Each row was made from one walk, in order. Every step used is in the known rows, and no mark comes twice. Write each row's walk.
Known rows:
risu > dizil: [ 0.046 -0.571 -1.005  0.387  1.140 -0.581 -0.216  0.305  0.232  1.126
  0.539  0.411 -0.324 -0.722  0.879 -0.626  0.277 -2.268  0.865 -0.396
 -0.099 -0.915 -0.691  0.969  2.680  0.908 -0.794 -0.630 -0.168]
refu > vipug > dizil > sobas > dotoz > risu: [-0.182  0.157 -1.280  0.303  0.124 -1.460  1.540  2.624  0.275 -1.735
  0.654 -1.945  1.035  2.187  0.632 -0.507 -1.177 -1.864  3.342 -0.660
  0.178  0.482  2.206 -1.427  1.570 -0.874  1.310  1.647  2.431]
sefu > risu > dotoz: [ 2.373 -0.282  0.527  0.017  1.425 -1.504 -0.790 -0.870  0.629 -1.091
  1.578 -1.116  0.358 -0.830 -0.855  1.206 -0.403 -1.515 -0.238 -0.892
 -1.090  0.530 -1.556  0.558  2.427  1.160 -1.628  1.076  0.059]
ponok > sobas: [-1.680  0.883  0.210  0.457 -0.499  0.307 -0.453  0.403  0.583 -0.957
 -0.392  0.821  0.255  0.841 -1.005 -0.115 -0.011  0.042  0.786  1.212
  0.519  0.226 -0.405  0.271 -0.238 -0.918  0.806  0.463  0.560]
sobas > dotoz: [-0.646  0.938  0.221 -0.157 -0.286 -0.089  1.010  0.243  0.288 -0.552
  1.054  0.025 -0.229  0.556 -1.538  1.502 -0.801  1.473  0.268 -1.534
  0.981 -0.372  0.653  0.345  0.654 -0.367  1.458  0.467  0.543]
sefu > risu > dizil > sobas > dotoz > vipug > nusip: [-1.320  0.752 -1.937 -1.850  2.171  0.425 -0.392 -0.368  1.293  2.679
  0.703  0.090  1.641  1.147 -0.074  0.389 -0.112 -5.186  3.782 -3.874
  1.786 -1.875 -0.410 -0.025  3.644 -1.634  0.232  2.567  2.069]
nusip > vipug > dizil > sobas > dotoz > risu: [ 1.018  0.311  0.012 -0.824  0.603 -0.983 -0.255  0.903  0.953 -0.885
 -0.034 -1.172 -0.060  1.822 -0.122 -1.018 -0.514 -0.503  1.993 -1.721
  1.348  0.361  2.274 -1.110  2.134  0.857  0.424 -0.307  2.034]
refu > vipug > dotoz > risu > dizil: [-1.789  1.562 -1.686 -0.288  1.979 -1.028 -0.532  1.926  0.302 -0.826
  0.791 -0.845 -0.316  1.001  2.937  0.968 -1.597 -3.481  2.397  1.607
 -0.717 -0.264  0.585  1.245  3.567  0.292 -2.022 -0.220  0.899]
sobas > dotoz > vipug > dizil: [-0.477  1.487  0.621  0.139  2.185  0.909 -0.702 -0.320  0.059  0.628
  0.598  0.439  0.736  1.510  0.064  0.221  0.343 -2.663  1.050 -1.239
  1.205 -1.737  1.161 -0.784  0.105 -1.181  0.726 -0.252  1.109]
sobas > dotoz > risu > dizil > vipug: [ 1.073  0.772 -1.924 -1.405  1.019 -0.368  0.147  0.475  0.463 -0.515
  1.003 -2.215 -1.055  1.897 -0.213 -0.100 -1.930 -2.837  0.904 -2.086
 -0.228 -1.251  0.818  0.056  3.706  1.388 -1.075  0.414  1.472]
refu > vipug: [-1.155 -0.661 -0.613  0.552 -0.328  0.549 -0.446  1.536 -0.226 -0.304
 -0.442  0.147  0.734 -0.771  1.113 -0.509 -0.899 -1.012  1.159  1.094
 -0.461  0.403  1.067 -0.352 -0.931 -1.883 -0.958  0.757 -0.043]
ponok > sobas > dotoz > risu > dizil: [-1.266  2.781 -0.775  0.117  0.475 -0.662  0.803  1.107  0.520 -1.565
  1.836 -0.286 -1.800  2.147 -0.928  0.805 -1.066 -1.222  1.654  0.233
  0.266 -0.533 -0.153  1.741  4.289  1.405  0.106  0.606  1.647]
dizil > sobas > dotoz: [-0.690 -0.283 -0.890 -0.265 -0.588 -1.220  1.590  0.097  1.341 -0.095
  0.734 -0.499  0.469  0.637 -1.677  0.846 -0.412  1.262  1.707 -2.226
  1.598  0.592  0.406 -0.955  0.923 -1.756  3.386  1.041  1.052]
dotoz > risu > dizil: [ 0.985  0.948 -1.230 -0.268  1.236 -0.875  0.372  0.601 -0.192 -0.011
  1.059 -1.090 -1.807  0.841  1.696 -0.541 -0.211 -2.624  0.587  0.519
 -1.256 -0.440 -0.465  1.225  3.842  2.645 -2.068 -0.401  0.637]
ponok > sobas > dotoz: [-2.167  1.759  0.400  0.360 -0.688  0.297  0.570  0.587  0.908 -1.596
  0.733  0.879  0.118  1.362 -2.562  1.364 -0.862  1.421  1.152 -0.316
  1.557 -0.125  0.226  0.627  0.497 -1.376  2.263  0.919  1.129]
ponok > sobas > dotoz > risu: [-1.263  3.360  0.299 -0.374 -0.659  0.009  0.966  0.794  0.201 -2.795
  1.252 -0.666 -1.336  2.925 -1.858  1.386 -1.323  1.130  0.871  0.659
  0.441  0.482  0.423  0.786  1.712  0.525  0.961  1.237  1.818]
risu > dizil > vipug > dotoz > sobas: [-1.651  0.375 -0.878 -1.584  3.126 -1.140 -2.733 -0.566  1.854  1.075
 -0.871 -0.431  0.171  1.431  0.653  0.509  0.418 -5.000  1.433 -1.446
 -0.041 -2.231 -0.748 -0.707  1.385 -0.606  0.771  0.235  1.765]
risu > dotoz > vipug: [ 1.054  0.928  0.259  0.107  2.970 -1.110 -2.274 -2.085  1.181 -0.033
  0.760  0.288 -0.161 -0.844  0.462  0.683  0.671 -3.017 -0.189  0.953
 -1.047 -0.225 -1.204 -0.661  0.434 -1.870 -1.492 -0.083 -0.145]
refu > vipug > dizil > sobas: [-0.573 -2.390 -1.331  1.192  0.179 -1.248  0.054  2.167  0.575  0.012
 -1.059 -0.461  2.714  0.117  1.406 -2.039  0.142 -2.962  3.299 -0.090
  0.371  0.328  1.316 -1.948 -0.355 -2.243  1.085  0.821  1.160]
sefu > risu > dizil > sobas > dotoz: [-0.050 -1.077 -1.708 -0.331  0.483 -0.643  1.199  0.510  1.118  1.396
  1.783 -1.040  0.120 -0.106 -0.950  0.516 -0.531 -1.801  2.473 -3.601
  1.413  0.207 -0.570  0.422  4.823  0.169  1.466  1.154  0.927]
sefu > risu: [ 0.657 -0.151  0.206 -0.386  0.004  1.103 -0.322  0.094 -0.366  0.278
  0.532 -1.079 -0.057  0.094 -0.170  0.186 -0.610 -0.805 -0.070 -1.047
 -0.048  0.566 -0.411  0.478  1.173  1.095 -1.011  0.837  0.148]
risu > dotoz: [ 1.721 -0.039  0.345  0.483  1.354 -2.553 -0.538 -0.990  1.007 -1.379
  1.120 -0.089  0.343 -0.951 -0.685  0.965  0.082 -0.667 -0.218  0.124
 -1.045  0.055 -1.065  0.109  1.231  0.092 -0.683  0.227 -0.018]
risu > dotoz > vipug > sivik: [ 0.872  2.278 -0.287 -0.194  4.962 -2.018 -1.531 -2.178  1.165  0.497
  1.385  0.059  0.451 -0.648  0.253  1.390  0.141 -2.020  0.363  0.976
 -1.178 -1.266 -0.614  1.447 -0.415 -2.572 -0.252 -0.926  0.941]
sivik > vipug: [ 0.235  0.175 -0.128 -0.482  1.253  0.780 -1.385 -1.240 -0.276  1.143
 -0.749 -0.611  0.744  0.545  0.247 -0.235  0.951 -1.596 -0.703 -0.456
 -0.192  0.421 -0.149 -0.600 -0.583 -1.769 -0.265 -0.882 -0.889]
ponok > sobas > dotoz > risu > dizil > vipug: [-0.563  1.576 -1.766 -0.895  0.399 -0.046 -0.286  0.884  0.957 -1.679
  0.507 -1.400 -0.736  2.648 -1.289 -0.229 -1.995 -2.704  1.680 -0.841
  0.361 -1.019  0.322  0.317  3.467  0.470 -0.327  0.858  1.956]
buso > vipug > dotoz: [-2.637  0.309 -0.255 -0.738  1.064  0.695 -1.701 -0.339  0.244  0.206
 -0.469 -0.460  0.453 -0.486  0.230  1.887 -1.611 -0.070  1.300  0.307
  2.008  0.853 -0.617  0.042  0.013 -0.837  1.194  0.869 -0.156]

Which walk is each row?
[-1.975  0.904 -2.283 -1.479  2.197 -0.668 -0.027 -0.437  1.669  2.266
  0.188  1.058  1.624  1.117  0.019  0.266  0.487 -4.305  3.809 -2.911
  1.713 -2.532 -0.070 -0.397  2.591 -2.724  1.281  1.846  1.999]	risu > dizil > sobas > dotoz > vipug > nusip
[ 0.126 -1.246  0.172 -0.201  0.581 -0.647 -0.819  0.724  1.543  0.230
 -0.600  0.289  1.434  0.273 -0.854 -1.030  0.167 -0.169  2.291 -2.710
  2.425 -0.246  2.016 -1.224  0.908 -0.966  1.757 -0.741  1.337]	nusip > vipug > dizil > sobas > dotoz
[ 0.803 -0.323 -2.332 -0.276  0.773 -2.101  0.966  0.422  0.707  0.435
  0.782 -1.666 -1.253  0.854  1.481 -1.162  0.154 -2.741  1.964 -0.049
 -0.726  0.597 -0.729 -0.097  4.057  1.311 -0.135  0.167  1.105]	dotoz > risu > dizil > sobas
[ 0.142 -1.093 -2.386 -1.988  1.270 -0.407 -1.132  0.437  0.777  0.868
 -1.390 -0.017  2.822  0.858  0.277 -1.233 -0.579 -4.903  2.039 -2.455
  0.092 -3.206  0.206 -0.166  1.542  0.004 -1.779  1.420  1.369]	risu > dizil > vipug > nusip
[ 0.475  1.459 -2.227 -2.737  1.138 -0.658  0.293  0.848  0.537 -0.795
  0.276 -1.481  1.055  2.857 -0.472  0.223 -1.931 -3.855  2.132 -3.200
  0.010 -3.017  1.207  0.248  3.458  1.532 -1.539  2.141  2.545]	sobas > dotoz > risu > dizil > vipug > nusip
[-0.077 -0.162 -1.021 -0.462  0.256 -0.530  0.723  0.919 -0.070 -0.744
  0.443 -2.639 -0.030  1.528 -0.354 -0.218 -1.429 -1.003  2.828 -1.322
  1.754  1.258  0.580 -1.477  1.806  0.679  2.360  2.382  1.854]	buso > vipug > dizil > sobas > dotoz > risu
[-1.321  0.762 -1.166  0.168  1.722 -0.407  0.315  1.412 -0.281  0.175
  0.119 -0.263  1.374 -0.631  0.929  0.033 -1.411 -0.078  1.491  1.026
 -0.467 -0.642  1.657  1.820 -1.913 -2.665  0.090 -0.084  1.076]	refu > vipug > sivik
[-0.717 -0.981 -1.931  0.129  0.513 -1.841  1.498  0.454  1.558  1.084
  1.170  0.017  0.141 -0.168 -0.811  0.272  0.065 -0.930  2.640 -2.557
  1.461 -0.328 -0.268  0.102  3.698 -0.927  2.492  0.303  0.908]	risu > dizil > sobas > dotoz
[-0.124  0.925  0.082 -0.923  2.219  0.006 -1.521 -0.167  0.590  1.081
 -0.526  0.556  0.328 -1.042  0.188 -0.392 -0.709  1.283  0.231  0.037
  0.514 -0.655  1.720  2.152 -1.334 -1.019 -0.612 -1.991  0.761]	nusip > vipug > sivik
[ 0.495  0.167 -1.601 -1.374  2.016 -0.374 -0.422 -0.379  0.470  0.450
 -0.637 -1.420  1.677  0.647 -0.568 -0.496 -1.369 -0.627  0.383 -1.017
  0.045 -1.573  1.174  0.628 -1.835 -1.555  0.764 -0.531  1.514]	dizil > vipug > sivik
[-1.501  0.772 -0.891 -0.545  0.820  0.235 -0.069 -1.088  1.364  1.331
  0.333 -0.104 -0.016  0.768 -0.505  0.554  0.135 -1.041  1.762 -1.409
  1.610  0.336  0.238 -1.719  0.125 -3.691  2.535  0.735  0.950]	dizil > sobas > dotoz > vipug
[-0.009 -0.683 -0.774  0.327  2.027 -0.156 -1.164 -0.645  0.771  1.698
 -0.914 -0.186  1.555  1.122  1.405 -1.892  1.465 -4.181  2.199 -0.293
  0.817 -0.392  0.105 -2.389 -0.359 -2.206  1.349 -0.151  1.051]	dotoz > vipug > dizil > sobas
[-1.863  2.181 -0.621 -0.610  0.946 -0.371 -0.459  1.563  0.026 -1.991
  0.324 -1.208 -0.057  1.689  2.020  1.513 -1.880 -1.232  1.548  2.033
 -0.575  0.700  1.192  0.226  0.890 -0.661 -1.219  0.448  0.988]	refu > vipug > dotoz > risu
[ 0.410  2.509  0.054 -0.806 -0.073 -0.335  1.456  0.437 -0.218 -1.664
  1.711 -1.403 -1.745  2.053 -0.735  1.533 -1.360  1.046  0.151 -0.594
 -0.146  0.202  0.848  0.458  1.839  1.409  0.147  0.786  1.296]	sobas > dotoz > risu
[-1.773  0.100 -0.920 -0.676 -0.129  0.104 -0.306  2.132 -0.089 -0.559
 -1.155  0.891  2.747  0.285  0.763 -0.246 -0.912 -2.149  2.226 -0.027
 -0.204 -1.406  1.448 -0.043 -1.154 -1.946 -1.513  2.498  1.169]	refu > vipug > nusip
[-0.592  1.128 -2.239 -1.276  3.148 -1.964 -0.853 -1.076  1.284  1.217
  0.164 -2.169  0.353  2.375  1.861  0.583  0.674 -4.258  2.087 -0.576
  0.074  0.682 -0.852 -0.368  4.184 -0.840  0.655 -1.282  0.610]	sivik > vipug > dotoz > risu > dizil > sobas
[ 1.780 -0.811 -0.421  0.742  3.430 -2.759 -1.717 -1.588  1.885  0.302
  0.198 -0.326  1.850  0.119  0.728 -0.897  1.668 -4.955  2.067 -0.309
 -0.258 -0.468 -0.932 -2.315  0.994 -2.084  0.658  0.060  1.136]	risu > dotoz > vipug > dizil > sobas
[-2.350  1.762  1.939 -1.595  2.082 -0.121 -3.624 -0.809  1.577  0.544
 -1.230  1.149 -0.801  0.394  0.488  1.098  0.827 -0.898  0.322 -0.037
  0.804 -0.472  0.502 -0.254 -0.683 -0.878  0.242 -0.666  1.191]	nusip > vipug > dotoz > sobas
[-1.430  0.684  0.702 -1.003  1.341  0.417 -2.790 -0.328  1.334  0.059
 -0.944  1.012  0.513 -0.214  0.540  1.119 -0.562  0.422  0.452 -0.085
  1.678 -0.019  1.135  0.377  0.239 -0.695 -0.625 -1.761  0.020]	nusip > vipug > dotoz
[-1.138  0.505 -0.884 -0.592  1.934  0.397 -0.587 -0.212 -0.495  1.160
 -0.015 -0.876  0.407 -1.276 -0.098  0.466 -1.650  0.862  0.996  0.308
  0.998  0.017  0.118  1.807 -1.584 -1.128  1.214  0.774  0.577]	buso > vipug > sivik
[-0.853 -0.001 -1.026 -1.470  1.146 -0.005 -1.507 -0.483  1.233 -0.487
 -1.030 -0.965  1.815  1.478 -0.230  0.953 -1.368 -1.462  0.748 -1.100
  0.995 -0.865  0.569 -1.196 -0.287 -1.300  0.699 -0.195  0.756]	dizil > vipug > dotoz
[-1.513  3.395 -0.327 -0.795  3.285  0.462 -0.017 -1.008  0.348  1.417
  1.446  0.170  0.021  0.819 -0.540  1.752 -0.789  0.117  0.813 -0.727
  0.945 -1.762  1.147  1.672 -1.080 -2.953  1.738 -0.645  1.616]	sobas > dotoz > vipug > sivik
[-0.575  2.727 -0.012 -1.161  1.173 -0.886 -0.051 -0.037  0.241 -1.618
  0.720 -1.324 -0.717  2.552  0.950  2.080 -1.029 -0.196  0.366  0.918
 -0.137  0.290  0.171  0.478  1.816  1.420 -0.199 -0.321  1.035]	vipug > dotoz > risu
[-0.331  2.375 -1.146 -1.245  3.477 -0.735 -1.510 -0.844  0.197  0.738
  0.552 -1.627 -0.275  2.335  2.058  1.200  0.245 -4.158  0.650  0.055
 -0.571 -0.234 -0.552  0.863  4.014  0.502 -1.342 -1.850  0.059]	sivik > vipug > dotoz > risu > dizil
[ 0.050  1.540 -1.101 -2.084  1.243 -0.255 -1.168 -0.347  0.761 -1.655
 -0.543 -2.431  0.336  3.008  0.588  1.008 -1.904 -1.781  0.459 -0.190
 -0.149 -0.275  0.682 -1.040  0.976  0.523 -0.561  0.055  1.452]	dizil > vipug > dotoz > risu
[ 0.907 -0.974  1.140  0.109  1.099  0.477 -2.422  0.597  0.292  0.411
 -1.330  0.790  1.105 -0.271  0.769 -1.830  0.475 -1.410  0.492 -0.498
  0.798 -0.776  1.756 -0.309 -0.097  0.805 -1.668 -1.638  0.279]	nusip > vipug > dizil
[-1.588  1.551 -2.564 -0.529  4.077 -1.317  0.523 -0.899  1.685  3.078
  1.573  0.100  0.286  0.165  0.175  0.479  0.040 -2.258  3.078 -1.800
  1.475 -1.642  0.263  1.399  1.813 -3.442  2.856 -0.800  1.937]	risu > dizil > sobas > dotoz > vipug > sivik
[-0.717  2.899 -2.351 -1.358  2.547 -1.076  0.392  0.784  1.074 -1.178
  1.193 -1.615 -0.097  2.799 -1.487  0.451 -2.382 -1.805  2.166 -0.831
  0.256 -1.999  0.910  2.472  2.524 -0.237  0.890  0.161  3.145]	ponok > sobas > dotoz > risu > dizil > vipug > sivik
[-1.404  1.401  0.022 -0.958  2.374  0.162 -1.795 -1.442  0.542  0.731
 -0.567 -0.542  1.563  1.511  0.471  1.757  0.572 -1.536 -0.014 -0.484
  0.728  0.151 -0.181 -0.287  0.076 -2.175  0.789 -1.494 -0.504]	sivik > vipug > dotoz
[-0.586  2.392  0.662 -1.650  1.416  0.111 -2.204 -0.143  0.850 -1.061
 -0.404 -0.409 -1.053  1.311  1.234  1.140 -1.177  0.045  0.201  0.837
  0.486  0.592  1.345  0.520  1.485  1.145 -2.006 -1.492  0.750]	nusip > vipug > dotoz > risu
[ 1.418  1.155 -2.835 -1.585  3.358 -1.417 -0.091  0.124  0.244  0.501
  0.418 -2.523 -0.142  1.455  1.098 -1.053 -1.593 -3.138  1.053 -0.490
 -1.271 -1.815  0.676  1.893  2.055  1.057 -1.392 -0.893  2.066]	dotoz > risu > dizil > vipug > sivik
[-2.394  2.194  1.212 -0.928  2.010 -1.105 -1.399 -0.641  1.100  0.057
 -0.066  0.266 -0.491  1.610  0.129  2.038  0.922 -1.134  0.614  0.069
  0.115 -0.791 -0.642 -0.256 -0.369 -0.488  1.941  0.586  1.464]	vipug > dotoz > sobas
[-1.622  1.008  0.166 -1.989  2.031 -0.527 -2.580 -1.007  1.506 -0.080
 -1.391 -0.771  0.577  2.116 -0.206  1.040  0.068 -2.717  0.603 -1.011
  0.287 -1.253 -0.087 -1.757 -1.278 -1.466  1.649  0.879  1.854]	dizil > vipug > dotoz > sobas
[ 2.562  0.267  0.971  0.416  3.856 -0.430 -2.581 -1.378  0.430  0.114
  1.055 -0.835  1.231  0.126  0.764  0.001  0.736 -5.562  0.588 -0.573
 -0.851 -0.802 -1.062 -0.588  1.871  0.255 -2.344  0.293  0.612]	sefu > risu > dotoz > vipug > dizil
[-1.842  2.847 -0.119 -1.730  1.535  1.082 -0.522 -0.597  0.368  0.647
  0.166  1.200  1.371  1.802 -0.675  1.471 -0.290 -1.987  1.532 -1.784
  1.240 -2.507  0.859 -0.257 -0.377 -2.188  0.065  1.938  1.612]	sobas > dotoz > vipug > nusip
[ 0.872  2.098 -2.501 -1.827  2.983 -1.402  0.864  0.355  0.548 -0.002
  1.550 -2.345 -0.351  2.046 -0.427  0.472 -2.436 -1.751  1.312 -1.961
 -0.294 -2.249  1.347  2.099  2.724  0.720  0.144 -0.345  2.523]	sobas > dotoz > risu > dizil > vipug > sivik
[-0.999  0.242 -0.608 -2.005  3.203 -0.089 -3.055 -0.563  1.368  1.432
 -0.271 -1.480  0.178  1.422  0.488  0.604 -0.152 -5.832  1.412 -2.491
  0.160 -1.728 -1.070 -0.304  2.470  0.482 -0.258  1.067  1.843]	sefu > risu > dizil > vipug > dotoz > sobas
[ 1.918  0.419  0.645  0.802  3.798 -1.525 -2.369 -1.465  0.787 -0.155
  0.618  0.166  1.214  0.002  0.783 -0.228  1.315 -4.807  0.644  0.427
 -0.955 -1.271 -0.660 -1.032  0.703 -0.720 -1.224 -0.489  0.600]	risu > dotoz > vipug > dizil
[-3.403  1.217  0.896 -1.180  1.954  0.201 -2.788 -0.767  0.540  0.637
 -0.752 -0.297 -0.792  0.228  0.178  1.870 -0.238 -1.318  1.243  0.306
  1.249  0.387 -1.218 -0.638 -0.972 -1.003  2.041  2.108  1.036]	buso > vipug > dotoz > sobas
